Each row comes from the steps of one path. Every step used is in the known rows, and no mark comes twice. Write the path behind each row, first mark first.
In the rows, zero is written as 100.
Known rows:
zilom, ravu: 116	113	124	97	101	69	105	87	63	75	121	115	94	124	92
suri, marut: 106	99	118	99	121	100	88	93	103	112	103	93	109	96	92
suri, ravu, vume, pomi: 100	102	104	118	99	106	110	34	70	116	133	91	115	119	116
nuso, ravu, suri, marut: 127	82	105	90	102	84	94	137	148	99	75	116	93	93	98
marut, nuso, ravu: 91	91	64	85	98	132	89	112	97	89	93	96	76	94	106
zilom, ravu, suri, marut: 132	96	126	82	92	40	110	124	115	88	86	132	98	113	92
ravu, suri, marut, nuso: 105	79	92	62	94	92	93	137	133	119	65	109	95	96	103
nuso, ravu: 109	100	102	105	111	114	89	99	96	87	110	100	88	104	98
marut, vume: 82	134	123	74	112	122	94	89	57	107	127	73	113	125	109
suri, marut, nuso: 88	90	79	79	106	118	89	107	104	115	84	90	97	85	101
marut, vume, pomi: 96	125	142	101	109	132	87	53	46	109	139	48	121	103	112
zilom, ravu, suri: 134	102	136	81	89	44	111	116	92	79	100	135	90	134	94
zilom, ravu, vume, pomi: 117	116	127	131	94	95	128	15	43	94	131	96	108	118	106
seker, ravu, suri: 126	93	136	105	94	73	96	112	88	79	107	125	93	114	100
suri, marut, seker: 81	108	104	113	107	98	91	95	120	102	102	72	116	80	66
vume, marut, nuso, ravu: 95	86	64	92	115	140	84	137	111	109	79	107	71	93	117
suri, ravu, vume: 86	111	85	91	101	97	119	71	80	114	122	116	108	141	114

Which path is each row?
76	97	39	92	95	143	119	85	111	115	78	99	93	89	116 -> suri, marut, nuso, ravu, vume
125	86	125	106	97	68	96	119	112	90	94	122	101	91	97 -> seker, ravu, suri, marut
99	96	116	97	95	73	96	125	148	105	81	92	113	91	69 -> ravu, suri, marut, seker
107	78	87	86	82	86	96	133	113	92	77	117	90	82	105 -> seker, ravu, suri, marut, nuso
109	81	77	69	85	107	95	143	126	93	72	115	73	104	109 -> marut, nuso, ravu, suri
106	95	123	127	99	79	94	139	117	90	93	114	94	95	85 -> vume, marut, seker, ravu, suri
90	105	85	99	119	105	113	95	93	135	107	127	104	140	125 -> suri, ravu, vume, marut
69	117	86	143	89	108	123	57	90	92	112	86	119	83	80 -> suri, marut, seker, ravu, vume
87	106	111	144	111	105	89	108	90	86	114	94	97	86	82 -> vume, marut, seker, ravu
83	109	104	171	88	116	114	20	79	94	124	61	126	61	84 -> suri, marut, seker, ravu, vume, pomi
82	106	100	137	95	92	93	91	101	75	113	80	110	66	68 -> suri, marut, seker, ravu
72	98	46	79	105	122	116	110	93	137	91	123	92	130	133 -> suri, ravu, vume, marut, nuso
115	104	118	94	94	112	92	102	116	104	99	69	112	78	116 -> nuso, ravu, suri, marut, vume, pomi
89	86	54	86	100	128	89	120	121	98	79	92	86	73	104 -> suri, marut, nuso, ravu
100	113	100	66	96	103	101	139	126	102	87	94	106	100	112 -> nuso, ravu, suri, marut, vume
